Each row was made from one walk, in order. Every step used is in the known rows, and no mark comes twice. Write each row's walk.
In the rows, 128 means zero.
Known rows:
T, U: [ 81 138  69 158 167 120 131 103 177 106 179 123 126 143  84 136  76 159
 120 111 106 117 151  94 156]
C, Y, G, V: [ 92  95 148 179 147 102 154 131 146 143 140 179 184 120 181  58  78 154
  51 138 113 163  90 139 141]
Y, G, U, T, V, B: [109  86 154 172  85 140 159  66 141 107 147 101 154  96 173  99 106 114
 100 138 144 136 129 125 154]
R, G, U, B, V: [163 125 114 112 125 175  95 168 133 151 127  99  85 116 158 160 110  99
 148 114 143 144 173 103 123]
C, Y: [102 111 129 172 199 113 120 149 168 167 120 169 160 116 120 105  58 139
 118 138  80 117 126 135 136]
R, G, V: [117 132  79 158 180 126 111 137 157  95 123 168 128 139 147 116  78 167
  96 111 115 140 154 108 154]
Y, C: [117 114  96 115 206 109 114 143 178 127 133 140 168 137 105 102  60 152
 113 131 141 145 130 113 143]
V, B, U, G, R: [197 112  65  79 167 111 123 191 178 114 109 127 157 154 124 122  98 163
 110  83 116 171  98 129 187]
U, G, R: [167  91 101 128 196 125 157 181 169 114 110 131 155 160  88 110  98 171
  71  80  99 121 112 131 214]
C, Y, G, V, B, U: [120 114 116 128 117  84 119 139 153 139 138 175 182 118 219  70  76 155
  93 141 127 213  77 141 111]
U, T, V: [ 99 111 145 168 166 112 155  95 168 134 133 132 114 109 132 118  98 123
 109 146 132  86 136  66 181]
C, Y, G, U, B: [114  70 166 146 126 154 131 157 129 173 128 138 162 127 173 129 120  85
  93 103  96 138 126 139 116]
Y, G, R: [127  83 125 165 162  91 146 149 186 136 120 124 159 179  98  90  76 150
  89  95 105 159 130 112 197]
T, V, B, U, G, R: [181  90  98  66 179  99 141 154 207 112 138 133 131 151 131  97 128 157
  88 118 116 161  99 109 194]
U, B, V, T: [132 126 140 124 153  90 118 159 121 202 181 109  52 120 135 141 105 116
 160 142 160 126 153 103 128]
R, G, U, T: [136 128 103 179 124 176 131 140 133  87  83 122 148 122 133 173  92 119
 139  85 118  97 168 104 128]
Y, G: [102  88 119 166 140 109 138 130 162 132 133 122 152 148 144 124  68 128
 131 123 113 159 130 103 183]
T, V, B, U: [125 118 101  92 175  81  90 111 189 135 157 143 111 131 147 114 103 128
 160 174 121 161 138  88 151]
R, G, V, T, U: [ 70 146  63 167 150 110 146  99 163  74 205 150  94 153 123 135 104 197
  92  97 117 121 168 108 103]
R, G, V, T: [107 131  99 158 172  99 126 138 142 106 156 174 104 150 140 126 102 174
 115 113 119 125 168 119 120]
G, U, T, V: [120 112 169 156 151 129 150  98 132 111 136 134 136 120 112 119 141 100
 113 149 134  67 142  99 145]
B, U, G, V, T: [167 125 112  74 151  86 151 185 103  99 165 175 126 154 173 135 162 153
 117 122 145 130  95 113 122]
C, Y, G, U, B, V: [142  86 187 137  99 144 140 157 123 195 146 111 139 102 192  99 105  88
 103 141 142 162 111 136 101]
U, T, V, B: [100 115 116 171 152 117 138  74 173 139 136 119 118  82 146 108  70 135
 111 141 136 118 134  99 181]

Write each row's walk:
[123 108 137 168 139 166 149  99 159  90 115 128 121 118 145 147 123 111
 117 122 116  85 169  88 139] | R, G, U, T, V
[ 96 101 110 137 190 104 108  83 189 136 165 137 111 111 123  90  76 144
 123 163 106 141 146 120 178] | T, V, B
[ 86  78 146 187 149 114 149 132 170 160 122 149 178 127 166 100  50 135
 106 129  88 157 113 130 147] | C, Y, G
[ 69 137  86 162 164  88 143 104 161 112 209 129 104 153  74 147  95 165
 140 113 112  99 163 104 117] | V, T, U
[153 123 132 115 125 145 111 164 113 156 158 107  59 129 150 166 129 104
 168 118 144 126 186 117  83] | R, G, U, B, V, T
[155 102 161 118  88 142 129 153 107 163 155  85 112 125 170 124 123  85
 133 133 164 161 132 110 137] | Y, G, U, B, V
[114  78 150 190 165  94 155 158 196 164 115 143 186 158 116  65  60 156
  64 104  83 157 107 139 165] | C, Y, G, R
[130 128 140 116 154  87 140 125 168 130 128 139 113 133 155 146 126 103
 147 158 143 111 126  37 160] | B, U, T, V
[132 119  96 146 165 161 101 151 151  87 110 138 140 146 114 157 101 124
 149 108  93 120 183 122 125] | R, G, U
[146 128 122 119 154 120 102 163 142 193 143 101  77 111 145 130  88 112
 140 137 155 144 141  85 164] | U, B, V
[ 72 124  90 139 156 106 133 117 155 148 207 116  66 148  99 185 120 138
 124  84 112 104 170  87 125] | V, T, U, B
[145 152  43 105 149 112  71 146 166  94 120 166 129 138 187 128  85 165
 137 117 131 196 142 108 129] | R, G, V, B, U
[156  87  92  62 162 118 133 131 179 110 151 130 121 116 184 124 123 136
 129 150 123 159 102 102 174] | T, V, B, U, G
[119 112 108 171 127 171 132  80 164  90 121 112 128  90 156 135  97 129
 117 124 123 114 168 120 133] | R, G, U, T, V, B
[150 129 164 105 133 110 114 165  88 179 180 113  71 128 118 139 149  94
 161 142 163 107 163 129  86] | G, U, B, V, T
[143 151  74 135 119 107 105 143 148 127 103 125 139 109 163 157  70 128
 172 113 149 148 122  91 150] | V, B, U, T
[128 137 141 144 157  71 132 143 130 159 180 120  88 127 109 103  76 141
 168 171 155 124 147 119 124] | B, V, T
[ 96  69 208 191 110 135 191  93 146 138 130 138 176 100 177  89 117  97
  71 148 115 102 106 120 119] | C, Y, G, U, T, V
[138 140  69  99 158  93  74 153 164 131 129 140 135 134 142 140  76 129
 183 134 124 171 135 106 144] | V, B, U
[137 113  69 134 173 134 181 145 191  83 161 107 144 159  74 113 104 192
  45  60  98 113 118 117 197] | T, U, G, R
[118 117 136 157 139 133 136  78 137 113 139 122 139  90 125 108 113 114
 110 146 132  95 145 130 143] | G, U, T, V, B
[147 165  46 138 110 127 107 139 148  95  97 147 136 111 211 146  78 155
 125  98 159 171 127  90 133] | R, G, V, B, U, T
[148 171  82 125 121  93 108 139 126 110 121 154 146 108 177 113  95 145
 116 119 171 153 100 100 136] | G, V, B, U, T
[110  80 167 174 133 133 145 140 135 137 129 153 200 128 147  96  96 115
 107 132  87 140 118 157 107] | C, Y, G, U
[137 135 135 164 138 143 133 140 109 111 105 130 160 120 106 145 111 105
 134 108 130  75 141 118 134] | G, U, T
[201 111  97  79 178 104 143 211 170 109 105 140 156 181 111 132 128 148
 106  89 112 140  99  99 188] | B, U, G, R
[128  81 146 124 115 146 119 149 116 143 132 115 137 147 155 158 132  86
 119  97 118 138 146 110 149] | Y, G, U, B
[117 136  51 157 162 137  97 117 163  99 126 155 130 114 161 104  56 186
  99 111 116 174 154 138 153] | R, G, V, B
[124  93 143 147 127 129 134 134 127 105 136 129 175 150 124 118 111 109
 133 124 113 137 139 129 146] | Y, G, U
[ 86 127  69 134 158 134 120 118 171 144 178 110  95 139 109 173 104 134
 110  81 113 119 157  76 159] | T, U, B
[ 93 153 105 154 133  85 154 106 149 129 225 103  81 127  95 111  86 166
 148 149 151 119 150 110 108] | B, V, T, U
